Each row was made from one walk, in order. Every step used is in the known rows, and no mark comes twice. Write each row's walk.
Known rows
N -> G -> X: [-1.22 -0.97 -1.41  1.22 -3.33 -1.20  1.39  1.49  3.26 -0.77  0.97  1.55
  1.98  3.42  0.90  0.92  3.49  1.28  0.92  2.18 -0.60]
X -> L -> D: [-0.36  0.04 -2.11 -0.42 -1.88 -0.15  1.15 -0.82  0.17 -0.73  2.52 -1.00
  1.38 -0.93 -0.77  0.80  1.40  1.63 -1.13 -1.99  0.32]
L -> D -> E -> X: [ 1.55 -5.26 -2.25  2.55  0.08 -3.39  0.84 -1.61 -1.69 -0.22  3.27 -2.92
  0.86 -2.46  2.78 -1.64 -0.33  1.27 -0.45 -3.37  1.42]
L -> D -> E -> N: [ 2.22 -2.71  1.33  1.32  1.49  0.92  0.20 -1.99  0.95 -0.01  1.74 -2.01
  0.65 -3.30  2.03  0.77 -1.06  1.24 -0.28 -0.24  3.02]
N -> L: [ 0.46 -0.94 -1.33  1.97 -3.45 -0.70 -0.29  2.05  2.56 -2.93  1.01 -0.50
 -2.93  2.34 -0.70  0.53  0.91  1.75 -0.63  0.18  1.84]
X -> L -> D -> G: [-3.60  0.54 -3.99 -0.72 -0.81 -0.75  0.15 -0.56  1.37  0.54  2.49 -1.06
  1.40 -0.84 -0.49  0.84  0.84 -0.56 -0.97 -2.53 -0.25]
N -> G: [ 1.17 -1.19 -1.34  2.65 -3.31 -0.35  0.87  1.62  1.14 -1.73  2.11  0.61
  1.95  1.44  0.02  1.19  3.55  2.51  0.03  1.01 -0.51]
G -> N -> L: [ 1.69 -0.08 -1.10  1.26 -4.65 -0.32 -0.84  1.54  0.66 -1.78  1.65 -0.91
 -1.23  3.82 -1.15  0.50  2.88  2.84  2.33  0.15  2.02]
L -> D -> G -> X -> E: [-5.79 -0.05 -0.54  0.31  1.90 -0.85  2.04  1.23  3.41  1.78  4.27  0.14
  1.99  0.34  3.78 -2.83 -0.14 -2.53 -2.11 -0.15  0.24]
D -> G -> N: [-1.13  1.17 -0.96  0.54 -2.48  0.56 -1.21  1.73  1.22  0.17  2.41 -0.84
  1.19  1.95  1.24  0.02  4.20  0.35  2.36 -0.34  0.67]
D -> E -> N: [ 2.36 -2.05  2.55  1.00 -0.42  1.93 -1.14 -0.05  1.46 -0.96  0.13 -0.30
 -1.71 -2.70  0.63  0.96 -0.02  0.50  0.94  0.41  3.62]
N -> G -> X -> L -> D: [-1.74 -1.35 -4.15 -0.66 -2.72 -1.69  2.34 -0.77  1.36  1.20  1.30  0.62
  4.15  1.91 -0.72  2.02  2.58  1.40  0.32 -0.11 -1.67]
N -> L -> D -> G -> X: [-4.55 -1.15 -4.40  0.91 -0.96 -2.74  0.66  0.25  5.22  0.94  1.27 -0.98
 -0.81  3.25  2.21  0.22 -0.66 -0.67 -0.93 -0.95  1.10]
L -> D -> G -> N: [-1.41  0.63 -2.24  0.93 -0.91 -0.49 -0.25 -0.12  0.57  0.98  4.10 -2.06
  3.21  1.10  2.55  0.03  2.58  0.95  1.22 -1.58 -0.14]
L -> D: [ 0.60 -0.97 -0.80  1.74 -1.01 -0.47  1.11 -0.37  1.69 -1.49  4.30 -0.99
  1.50 -0.43  2.46 -0.45  1.11  2.28 -1.29 -0.83  0.87]
G -> X -> L -> D -> E: [-1.21 -2.31 -3.52 -2.88 -1.01 -1.11  2.07 -1.53  1.53  0.24 -0.34 -0.17
  0.55 -0.51 -0.33  1.47 -1.03  0.99 -0.01 -1.74  0.22]
N -> L -> D: [ 0.14 -1.35 -2.48  2.60 -1.78 -1.81  0.78 -0.01  2.21 -1.78  2.95 -1.84
 -0.53  1.25  0.75  0.42  0.00  2.24 -1.36 -1.54  1.88]
N -> L -> D -> G -> X -> E: [-5.76 -0.44 -2.37  1.26  1.18 -2.12  1.88  1.15  3.93  0.83  2.96 -0.45
 -0.18  2.26  1.88 -2.14 -0.88 -2.02 -2.37 -0.55  1.23]
X -> G: [-1.27  0.12 -0.79  1.18 -1.70 -0.71 -1.16  0.07 -1.37 -0.50  2.40  0.18
 -1.48  0.27 -0.47 -0.73  2.11  0.64 -0.72 -1.98  0.94]
G -> D -> E: [ 1.34 -1.09 -2.56 -0.25 -0.16  1.76 -0.06  1.25  1.83 -0.35  0.66 -0.93
 -1.83 -1.01  0.13 -1.42 -0.92 -0.24 -2.44 -2.54  2.09]
E -> N -> L -> D -> G -> X: [-4.17 -1.39 -1.16  1.22  0.16 -0.91 -0.52 -0.25  4.79  2.32  0.49 -0.99
 -1.41  1.43  2.83  1.64 -0.88 -1.84  0.37  0.76  3.63]
L -> D -> G -> X: [-4.53 -0.57 -2.58  0.09  0.36 -1.25  1.00  0.47  4.19  1.56  2.65 -0.45
  1.72  1.44  3.56 -0.20  1.38 -1.00 -0.65 -0.50  0.58]

Which walk is each row?
[-5.12  0.18  2.98  0.93  3.06  1.27  0.86  0.60  3.55  2.84  2.93  0.06
  1.65 -1.33  4.21 -1.75 -0.96 -3.48 -1.28  0.98  2.88]  L -> D -> G -> X -> E -> N
[-2.41 -0.52 -2.00 -1.88 -2.32 -0.80  2.43 -1.20  2.26  0.18  1.62  0.75
  1.45  0.84  0.05  0.52  0.98  0.23 -0.15 -0.85  0.24]  G -> X -> L -> D
[-5.31 -0.59  1.53  1.78  0.40  0.87 -0.65  2.25  4.73  1.56  0.55  0.96
 -3.21  1.28  1.32 -0.97 -0.93 -3.94 -0.58  2.00  4.34]  D -> G -> X -> E -> N -> L
[ 0.14  0.21  5.16  2.41  0.32  3.37 -0.50  1.92  0.80 -0.82  3.52  0.65
 -0.88 -2.13  1.30 -1.88  0.29 -1.08 -0.76  2.25  3.68]  X -> E -> N
[ 1.41 -2.50 -1.63  0.87  0.57 -1.07  1.09 -0.65  0.55 -1.37  2.70 -1.51
  0.79 -1.69  1.62 -0.10 -0.58  2.40 -1.27 -1.97  0.49]  L -> D -> E
[ 0.23 -2.12 -3.10 -1.15 -0.79 -0.59  1.07 -1.17 -0.27 -1.12  1.21 -0.93
  0.62 -2.26 -1.66  1.58 -0.88  2.03 -0.89 -2.98 -0.10]  X -> L -> D -> E
[ 1.99 -3.02  0.58  1.88 -1.43  0.74 -1.43  0.72  2.01 -1.25 -1.42 -1.04
 -4.16 -0.69 -0.79  1.63 -1.59  1.24  0.77  0.53  4.23]  D -> E -> N -> L
[-2.46 -0.03  5.32  0.87  0.20  3.07  0.35  1.26  3.04  0.39  2.28  1.61
 -0.82 -0.33  2.60 -1.82  0.10 -2.01  0.15  3.17  4.01]  G -> X -> E -> N
[-2.27  0.72 -3.93 -1.11 -1.76 -0.31 -0.16 -0.76 -0.90  1.45  2.30 -1.64
  3.14  0.39 -0.59  1.03  2.51  0.03  1.89 -2.37 -0.77]  X -> L -> D -> G -> N
[-2.48 -1.70 -4.42  0.48 -2.30 -2.78 -0.42 -1.32 -3.13  3.07  3.85 -3.21
  3.39 -0.49  1.17  0.13  3.26 -0.89  2.39 -3.86  0.17]  E -> X -> L -> D -> G -> N
[ 1.14 -2.97 -3.21  1.80 -0.44 -2.42  0.61 -0.60  1.38 -2.11  1.27 -2.38
 -1.58  0.24 -0.40  0.71 -2.07  3.04 -1.38 -2.54  1.67]  N -> L -> D -> E
[-0.33 -2.49 -1.10 -1.23 -2.36  1.24  0.56 -0.64  1.66  1.00 -2.93  1.34
  0.39 -0.36 -2.16  3.59  1.15 -0.06  2.54  1.81  1.45]  D -> E -> N -> G -> X -> L
[-0.17 -0.37 -2.80  1.59 -1.95 -3.08 -0.88 -1.84 -3.01  1.08  2.86 -2.93
 -0.38  2.54 -1.03  0.03  1.17  2.55  0.96 -3.96  1.25]  X -> G -> N -> L -> D
[ 0.64 -4.84 -2.90 -0.07 -2.67 -2.27 -0.23 -0.54 -1.97 -0.42  0.68 -1.38
 -1.27 -2.70 -1.33  0.01  0.87  0.02  0.97 -2.72  1.30]  D -> E -> X -> L
[-2.18 -1.17 -2.83 -1.04 -4.47 -0.57  1.40  0.88  2.04 -0.15 -0.45  2.10
  1.66  2.61 -1.85  2.14  3.42  1.03  1.67  1.62 -1.10]  N -> G -> X -> L
[-0.40 -1.30  1.83  1.56 -2.24  0.98  0.24  0.48  3.30  0.69 -0.26  1.43
  1.50  1.77  1.64  1.90  2.78  0.27  2.27  3.54  2.27]  E -> N -> G -> X
[ 0.54 -0.55  3.44  3.49  0.02  2.80 -0.02  1.85  0.41 -0.32  3.11  0.93
  2.00 -1.14  0.69 -1.03  1.75  0.40 -0.62  3.00  1.70]  X -> E -> N -> G
[-0.41 -2.95 -2.09  1.10 -3.71 -1.68 -0.21  0.02 -1.69 -0.82  2.10 -0.84
 -0.50 -1.13 -0.64 -0.25  2.16 -0.71  1.14 -1.89  1.75]  E -> X -> L
[-0.34 -1.09 -3.64 -0.10  0.57  0.17 -1.71 -0.56 -1.08  1.51  0.51 -1.61
 -3.32 -0.94 -0.74 -1.64 -0.90 -0.75 -2.57 -4.59  1.99]  X -> G -> D -> E
[-0.19 -4.55 -2.45  2.20 -0.48 -3.80 -1.10 -1.64 -4.01  0.58  1.57 -2.15
 -2.53 -2.03  0.62 -1.77  0.35 -0.03  0.06 -3.94  1.60]  D -> E -> X -> G
[ 2.78 -2.17 -2.84  0.97 -1.78 -2.40  0.23 -0.72 -0.67 -0.63  1.50 -2.84
 -0.03  1.68 -0.73  1.49 -0.23  3.82  1.21 -2.30  1.13]  G -> N -> L -> D -> E
[-1.44 -1.35 -0.69 -0.32 -2.02  0.53  1.30 -1.46  1.64  2.13  0.50  0.80
  3.60  0.09 -0.33  2.92  1.93  0.80  1.44  1.64  0.90]  E -> N -> G -> X -> L -> D
[ 0.87 -1.45  0.69  2.63 -0.68  0.29 -0.76 -0.52  1.86 -0.21  2.24 -1.78
 -1.15 -0.41  0.81  0.88 -0.73  1.25 -0.15  0.20  4.17]  E -> N -> L -> D
[ 1.71 -2.10 -4.30  0.65 -1.09  0.52  0.62  1.20  1.19  0.32  0.07 -0.83
  0.44  0.14 -0.54 -0.07  0.52  0.96 -2.42 -1.64  0.46]  N -> G -> D -> E
[ 1.24 -1.05  1.63  2.74 -2.04  1.66 -0.33  1.14  1.23 -0.72  1.28  0.44
  1.45  0.06  0.90  1.41  2.81  1.34  1.42  2.52  1.88]  E -> N -> G
[ 1.04 -3.74 -1.97  1.16 -1.82 -3.80 -1.58 -1.88 -6.10  1.90  2.06 -3.06
 -0.98 -0.81  0.21 -0.80  2.19  1.28  2.59 -4.14  1.35]  D -> E -> X -> G -> N
[ 0.12  0.79  1.71  2.88  0.48  4.07 -0.19  2.14  1.08  1.82  2.39  0.53
  1.36 -1.15  0.66 -1.90  0.15 -2.25 -2.38  0.91  3.61]  X -> E -> N -> G -> D
